In the rows, zero is written as 128.
Known rows, with every step that occurs
lesekov zotol dudizu rapu zubu: [136 121 122 108  64 128  84  73 112 102 100 154 153 138 133 124 150 103
 117  80 138 119 160  85  86 152 167 144  58 105 198 109 169]
zotol lesekov rapu: [142 120 137  89  82 155 135  87 118 123 153 118 144 128 176 108 118 117
 117 127 149 131 129 145 152 146 113  95 104 111  91 117 118]
kinib rapu zotol: [197 159 155  84 137 126  97 127 132 160  93 158 152 148 169 131  97 135
 118  90  70 142 173 112 100 118 139 129 111 124 157 144 162]
lesekov rapu kinib zotol dudizu rufum: [164 126 170 111  84 164 102  96  99  88 108 137 148  57 175 150 141 139
  93  85  91 206 113 179 137 146 165  96  84  95 129 117 133]
zeril rapu mumit zotol dudizu: [108 118 128 125 135 136 105 154 134  88  77 130 118  35 118  92 121 134
 119  91 117 162 139 117 116 152 139 144  66 113 137  66 111]
mumit zotol lesekov rapu: [121 147 133  89  90 152 142  85 130 108 145 126 131 100 176 115  94 113
 106 151 152 151 169 143 160 135  92 127  85 113  99 118 119]
lesekov rapu kinib zotol: [135 126 145  51 113 139  77  84  98 113 109 116 157  85 164 140 118 159
 108  90 124 180 112 182 135 126 116 111 141 114 129 154 161]
zeril rapu kinib zotol zubu: [119 130 132  14 158 146  89  91 119 101 108 127 169  83 106 126 124 109
 106  16 105 173 107 191 148  90 150 151 159 136 124 110 108]
zotol lesekov rapu dudizu: [159 106 141  97  87 172  98  72 109 136 142 121 172 128 184  90 124 108
 123 113 145 134 168 159 160 123 135 107  88  81 107 108 116]
zubu rapu zotol dudizu: [158 122 139 105 127 144 128 135 126 166  85 153 159 105 167 108 120 116
 154 144  88 118 133 110  83 135 165 119  75  95 174 122 142]
zotol zubu rapu: [141 112 126 101 130 128 143 114 127 139 130 128 155 104 122 109 131  74
 153 121 139 115 120 143 128 114 140 165 130 139 124  93 129]
dudizu rapu lesekov zotol: [202 142 133  88  79 135 115 132 120 100  92 155 138 155 129  89 164 123
 131 108 161 112 177 149 108 147 131 145  94 119 159 126 210]
rufum dudizu rapu zeril: [154 155  88 124 111 113 125  68 151 111 123 137 110 134 118 118 179 136
 119 117 146 144 111 108  69 160 125 128 135 149 146 129 158]
zeril rapu zubu: [ 85  78 129  99 145 146  56 114 137 141 114 144 107 114 107 141 121 136
 134  93 128 116  89 111 120 109 122 125 113 140 125  92 109]
mumit zotol lesekov: [116 176 124 100 115 135 159 105 136 123 152 139 145  99 138 114  89  98
 112 144 135 146 187 125 134 113 112 140  80 116 117 118 104]
lesekov zotol: [121 113 130 119 102 159 138 141 134  89 107 141 133 145 160 131 134 105
 123 105 142  99 130 129 134 134 120 146 116 125 158 146 153]
dudizu rapu: [159 149 111  99 107 110 110 113 113 113 128 134 129 145 106 118 150 121
 116 115 134 146 160 140 107 146 138 135 130 128 135 113 147]
mumit zotol dudizu rapu: [141 173 109 124 102 115 130  95 122 101 110 142 125  99  97 112 132 110
 102 140 111 174 213 116 103 157 155 153  83 108 160  97 133]
rufum dudizu rapu: [153 171 103 111 111  84 131  73 123 112 112 148 106 118 126 139 172 112
 113 119 155 140 155 121  77 149 138 128 146 141 155 120 138]
zeril rapu kinib: [106  89 136  82 151 165  74 154 118 123 103 142 123  83 131 148 143 131
 102  76  99 132  85 156 115 114 129 114 156 136 105 107 126]
zotol dudizu rapu mumit: [185 152 115 127  81  88  98 113  98  98 101 119 163  86 114  80 160 135
 121  76 134 170 159 112  82 176 175 129  68 103 149  79 157]
zeril rapu zotol lesekov: [137 127 134  33 137 177 117 132 140 133 115 153 149 137 169 105 111 117
 121  77  95 119 119 143 124 111 133  98  93 109 118 116  91]
mumit zotol zubu rapu dudizu rufum: [161 129 145 143 127 167 123 134 141 116 116 161 150  62 138 125 132  40
 133 123 121 155 181 175 158  79 145 207  65 124 130  63 122]
mumit zotol: [106 152 124 125 137 128 134 127 142 117 122 135 113  99 123 135 103 123
 120 151 130 150 167 125 139 117 107 160 110 131 136 131 128]
zubu rapu kinib: [131 105 132 103 130 139  90 150  97 162 107 140 153  66 144 139 129 112
 133 133 121 122 108 144  83 112 129 125 138 128 121 112 166]
zeril rapu: [109  88 130  99 153 163 106 151 140 115 108 136  96 121 108 128 132 127
 125 107 114 122 102 147 137 132 124 117 150 135 113 102  94]
dudizu rapu kinib zotol lesekov: [176 200 118   9  93 108  94  70  80 119 140 138 203 106 118 108 115 118
  93  61 126 190 193 173  95 121 152 111 114 100 127 126 143]
zotol lesekov rapu zubu: [123 109 140  85  77 139  84  43 114 150 159 126 152 121 175 124 104 128
 125 112 162 128 119 108 138 121 113 104  69 116 102 110 128]
zeril rapu kinib zotol dudizu: [115 117 143  53 146 156  86 111 108 115  84 135 150  66 108 121 122 141
 102  62  80 175 124 163 111 132 170 102 132  99 147 111  96]

Rows
[161 133  93 113 109 136 102 106 142 111 137 121 128 158  97  97 159 143
 121 113 127 148 117 123  95 164 125 133 118 132 129 122 169] : dudizu rapu zeril
[168 116 152 173 117 168 101 147 125 116 122 154 140 112 148 136 155 103
 123 108 111 148 153 160 147 103 155 136  84 108 122  97 123] : rapu dudizu rufum
[181 116 149 116 129 129 118 159 121 180 101 142 134  97 123  88 132 135
 175 183 156 110 142 141 100 124 122 120 103 123 119 105 172] : zubu rapu lesekov
[191 137 164  86  82 182 101  82 112 100 139 139 173 110 180 106 115 108
 120  92 135 188 178 202 175 116 143 107  60  77 108 108 103] : kinib zotol lesekov rapu dudizu rufum
[135  89 113 129 132 159 114 144 149 151 124 124 128 118 118  97 129 134
 158 160 132 114  78 116  95 146 109 127 117 132 119 117 157] : zubu rapu zeril
[173  88 152 135  95 198 124 150 132  90 102 165 169 107 172 123 162  27
 141  80 135 103 144 175 158  95 159 191  72 117 152  80 146] : lesekov zotol zubu rapu dudizu rufum
[166 150 116 123  94 112 126  96 111 116 117 134 138 128 100 102 157 117
 112 119 115 153 176 120  93 168 179 122 106 101 153 100 131] : zotol dudizu rapu
[209 156 136 118  90 107 119 106 112 145 105 143 139 119  97  73 166 143
 134 134 130 150 196 130  91 159 177 115  81  98 143  94 166] : zotol dudizu rapu lesekov
[133 135 120 121 132 106 108 167 123 122  92 132 137  34 136 104 101 123
 157 146 158 149 145 123 101 128  94 169  74 132 134  88 167] : zubu rapu mumit zotol
[152 146 127  57 145 113 139  91 122 128 123 124 172 104 101  99 100  89
 156 107 142 151 141 168 132 109 143 166 130 129 149 113 116] : kinib zotol zubu rapu
[138 157 138 103 125 116 137  85 120 122 112 126 155 112 105 100 108 137
 132 114 113 170 169 136 125 143 170 117 102  90 173 132  98] : kinib zotol dudizu
[158 200 109  47 121  76  99  51  96 111  96 148 152  79 126 145 151 128
  98  71 139 190 163 157  65 124 146 122 153 131 170 146 156] : rufum dudizu rapu kinib zotol
[154 154 131  65 135 129 137  94 143 123 122 138 174 146 170 120 130 102
 128  66  95 134 117 139 144  97 147 168  96 132 151 138 143] : rapu zotol zubu
[188 123 145  96 125 124 136 123 127 165 118 136 159  99 118  79 141  98
 172 135 155 112 136 151 126 109 141 161 105 134 113  88 163] : zotol zubu rapu lesekov
[160 180 104 103 104  82  94 131 118  81 102 128 137  74 117 102 131 130
 116 100 151 181 186 129  99 144 110 176  76 131 141  95 179] : dudizu rapu mumit zotol
[152 134 124  54  94 166 121  53 140 111 156 105 163 141 152  72 100 156
 128 107 141 170 109 156 148 159 105  98  96 103 110 147 126] : kinib zotol lesekov rapu zeril
[193 186 117  38  92 127 122  90 119 129 134 152 178 163 163 103 128 110
 115  86 108 144 175 140  95 127 148 118  70 102 140 129 145] : dudizu rapu zotol lesekov
[177 124 131 132 127 140  98 119 150 147 126 130 130 145 116 108 115 148
 118 106  94 144 130  95 101 150 122 125 128 139 128 123 163] : kinib rapu zeril
[128 121 128  98 103 151 156 105 138  72 123 133 159 152 158 124 143  70
 118  65 141 101 122 136 163 118 137 182 120 139 155 130 141] : lesekov zotol zubu
[140 154  97 134 102 136 123  89 152  98 118 128 122 115  91  91 138 133
 106 136 102 176 166 102  99 174 143 153  73 108 156 106 155] : mumit zotol dudizu rapu zeril
[135 156 140  86 125 122 105  85  96 131 105 128 181  73 126 122 116 140
 106  82  94 181 148 145 106 127 173 111 114  92 163 137 128] : rapu kinib zotol dudizu
[145 169 127  64 141 109 144  70 129 102 137 115 173 127 107 105 111 105
 134  74 131 169 143 164 160 103 148 165 130 128 148 132 108] : kinib zotol zubu
[155 125 152 188  99 152 151 147 127 103 123 150 120  98 140 141 154 110
 116 122  94 149 133 122 129 145 176 111  74 111 125  92 100] : zotol dudizu rufum
[163 129 101 134  92 136 114  88 136 114 128 124 137 144  96  84 162 142
 117 114 105 154 129 102  84 184 166 120  94 107 145 107 150] : zotol dudizu rapu zeril
[208 180 155  58 112 131 118 105 122 165 125 160 181 151 181 111  86 112
 112  80  80 136 195 108 101 113 143 108  83 110 140 133 138] : kinib rapu zotol lesekov
[132 120 150 161 122 160 114 187 140  61  83 156 100  20 133 121 140 122
 110  83 102 179 127 130 131 148 146 141  36 122 118  43  99] : zeril rapu mumit zotol dudizu rufum
[148 179 129  53 115 123 147  83 113 125 148 126 178 126 120  95  83 120
 127 101 135 159 173 154 133 119 136 108 102 102 132 135  95] : kinib zotol lesekov
[149 114 156 177  73 181 163 155 134  65 102 163 125 113 173 144 157  86
 108  99 107 119 126 122 136 154 168 129  61 107 156 109 128] : lesekov zotol dudizu rufum
[160 136 151 180 100 131 131 182 122  97  87 153 132   4 146 112 131 105
 140 140 124 168 152 121 100 145 145 156  18 114 130  53 140] : zubu rapu mumit zotol dudizu rufum
[128 128 134 119 105 120  97 121 125  83 101 109 126  57 177 112 118 151
 126 118 166 172 132 136 146 146  82 156  72 130 121 112 171] : lesekov rapu mumit zotol
[157 147 116  84 103 114  75 114  92 123 119 138 151 107 126 138 159 126
  95  86 116 157 142 148  86 130 144 131 138 127 127 119 175] : dudizu rapu kinib
